Each row was made from one small tree. The marks that hang from a mark follow it in brackets, in alphabetical order. Every link used is in the known rows. Write each row's tree.
Known rows
S(H): .09 .04 .10 .04 .03 -.04 -.02 .02 -.18 .06 -.02 .12 .01 .10 -.03 -.01 -.02 -.02 -.01 -.07 .00 -.02
M(D(C)): -.01 -.04 .08 .00 .16 -.07 .13 -.04 .13 .07 .01 .24 -.06 -.07 -.03 .01 .14 -.10 -.09 -.04 -.06 .12
A(D(P S T(R(E)))): .48 -.40 .10 .26 -.03 .27 -.02 .04 .39 .21 .26 .58 -.17 .26 .11 .14 .11 .16 .02 -.23 .04 -.85
Y(M(D(C(R) P S))): .20 -.11 -.04 .17 .19 .12 .08 -.02 .06 .45 -.02 .38 -.03 .13 .16 -.11 .04 -.13 -.09 -.05 -.08 -.02
T(D(C)): .04 -.14 .09 .04 .13 .06 .15 .07 .14 .03 -.01 -.01 -.02 .10 -.05 .14 -.02 .02 -.18 -.01 .03 -.14
D(S(H) T(R)): .45 -.28 .16 .14 .13 .08 .05 .09 -.03 .19 .00 .50 .04 .46 .10 .10 .01 .05 -.06 -.29 .03 -.48
C(R(E(D))): .25 -.21 .13 .01 .00 .30 .02 .03 .34 .10 .02 .27 -.16 -.13 .06 -.06 .01 -.07 .04 -.10 -.06 -.43
M(D(C(R) P T)): .19 -.19 .06 .16 .26 .02 .15 -.03 .24 .33 -.01 .48 -.16 .09 .12 -.13 .19 .04 .04 -.13 -.07 -.01
R(E(D(C T))): .30 -.29 .20 .04 .01 .12 .06 .12 .59 .04 .03 .40 -.14 -.10 -.08 .12 .15 .03 -.13 -.16 -.03 -.56
D(C(R(E)) S(H) T): .65 -.32 .29 .19 .17 .15 .19 .16 .30 .29 -.14 .64 -.03 .17 .12 -.01 .03 -.07 -.14 -.21 -.06 -.52
T(D(C S) R): .26 -.34 .12 .08 .19 .18 .18 .12 .14 .15 .00 .22 .04 .35 .07 .25 -.04 .00 -.23 -.13 .04 -.45
M(D(C P S)): .01 .01 .01 .18 .17 -.02 .13 -.04 .04 .20 .10 .36 -.01 .15 .11 .00 .12 -.03 -.12 -.12 -.03 -.07
T(D(C(R) P S(H))): .30 -.16 .17 .27 .25 .17 .20 .11 -.11 .38 -.04 .32 .01 .43 .16 .03 -.11 .03 -.15 -.15 .01 -.31
R(A(D(S(H) T)) E): .50 -.23 .35 .34 -.15 .19 .15 .06 .29 .11 .13 .78 -.13 .36 -.04 .09 .11 .00 -.03 -.21 .02 -.85
T(D(P S) R): .17 -.23 -.03 .18 .09 .25 .05 .04 -.03 .21 .15 .19 -.04 .52 .19 .15 -.07 .13 -.09 -.15 .10 -.48
C(R(E)): .28 -.17 .07 .02 .01 .21 .02 .02 .25 .13 -.04 .19 -.13 -.12 .14 -.11 -.02 -.08 .03 .03 -.05 -.21
T(D): .01 -.08 .03 .06 .05 .13 .07 .00 .00 -.04 .06 -.04 -.04 .19 .00 .09 -.06 .05 -.07 -.05 .05 -.14
D(C S): .13 -.07 .09 .08 .08 -.01 .14 .09 .11 .08 -.05 .16 .12 .08 .03 .08 .00 -.07 -.18 -.05 -.02 -.14
D(C P): -.05 -.01 -.01 .06 .07 -.07 .07 .06 .10 .17 -.01 .03 -.03 .01 .03 .01 .05 .05 -.08 .05 -.01 .03
M(D(P S T(R))): .27 -.24 -.02 .19 .15 .11 .05 -.05 .09 .24 .15 .59 -.10 .43 .21 .03 .15 .11 .02 -.28 .03 -.34

Write each row's tree
.39 -.36 .18 .22 .09 .18 .10 .06 .54 .30 .07 .49 -.21 -.08 .03 -.01 .16 .10 .01 -.08 -.07 -.51 => A(D(C(R(E)) P T))
.12 -.16 .09 .16 .12 .09 .09 .02 .19 .28 .05 .21 -.08 -.08 -.02 -.03 .08 .05 .04 -.01 -.08 -.16 => A(D(C(R) P))
.49 -.38 .16 .17 -.12 .25 .17 .11 .48 .19 .04 .67 -.14 .41 .15 .08 .10 .01 -.05 -.09 .05 -.81 => D(S T(R(A E)))
.58 -.43 .28 .23 .11 .24 .16 .10 .56 .20 .02 .62 -.08 -.01 .02 .05 .10 -.02 -.09 -.20 -.08 -.66 => A(D(C(R(E)) S T))
.08 -.03 -.06 .14 .11 .01 .02 -.03 .04 .33 .07 .31 -.02 .12 .09 .02 .06 -.08 -.15 -.04 -.02 -.05 => Y(M(D(C P S)))
.32 -.23 .21 .21 .02 .25 .19 .09 -.07 .19 .04 .46 -.04 .71 .09 .15 -.07 -.01 -.12 -.15 .10 -.64 => T(D(S(H)) R(A))
.18 -.35 .11 .15 -.03 .11 .16 .14 .48 .29 .05 .54 -.19 .37 -.01 .11 .20 .12 -.03 -.10 .02 -.63 => E(D(C P T(R(A))))
.16 -.16 .12 .12 .14 .12 .20 .10 .11 .06 .01 .13 .07 .24 .01 .18 -.06 -.01 -.25 -.11 .04 -.29 => T(D(C S))
.33 -.17 .23 .33 .11 -.01 .11 .08 .09 .25 .13 .55 .01 .30 -.06 .13 .10 .12 -.09 -.27 .00 -.49 => A(D(C P S(H) T))
.13 -.08 .14 .25 -.15 .13 .15 .01 .14 .05 .15 .39 .00 .27 -.05 .07 .06 -.03 -.01 -.07 .01 -.48 => R(A(D(S)))
.42 -.33 .09 .25 -.14 .24 .14 .10 .39 .30 .10 .66 -.20 .50 .24 .05 .11 .10 .00 -.07 .07 -.80 => D(P S T(R(A E)))
.39 -.13 .16 .22 .02 .32 .02 .06 .07 .30 .09 .53 -.10 .22 .18 -.07 -.05 -.02 .01 -.25 -.02 -.62 => C(R(E(D(P S(H)))))
.17 -.13 .18 .16 -.22 .18 .09 .00 .40 .01 .15 .36 -.20 .00 -.08 .05 .11 -.04 .02 .06 .00 -.53 => R(A(D) E)
.24 -.21 .12 .29 .08 .04 .11 .06 .28 .20 .15 .44 -.01 .18 -.04 .12 .13 .14 -.09 -.20 .00 -.47 => A(D(C P S T))
.01 -.03 -.03 .16 .10 -.01 .01 -.10 .08 .15 .14 .34 -.16 .16 .08 -.07 .17 .13 .09 -.16 .01 -.03 => M(D(P T))
.17 -.25 -.04 .10 .06 .06 -.02 .04 .14 .22 .06 .25 -.11 .27 .11 .04 .09 .19 .08 -.09 .04 -.31 => D(P T(R))
.27 -.17 .12 .25 -.16 .38 .15 .06 .35 .29 .09 .58 -.19 .29 .20 -.10 .03 -.05 .03 -.09 -.01 -.73 => C(R(A E(D(P S))))
.30 -.26 -.02 .18 .06 .12 .03 .06 .10 .26 .07 .40 -.03 .43 .20 .07 .04 .17 -.01 -.20 .05 -.46 => D(P S T(R))
.39 -.45 .15 .16 .05 .15 .01 .08 .55 .25 .16 .50 -.23 .00 -.02 .17 .20 .15 -.02 -.07 -.01 -.69 => A(D(C P T(R(E))))
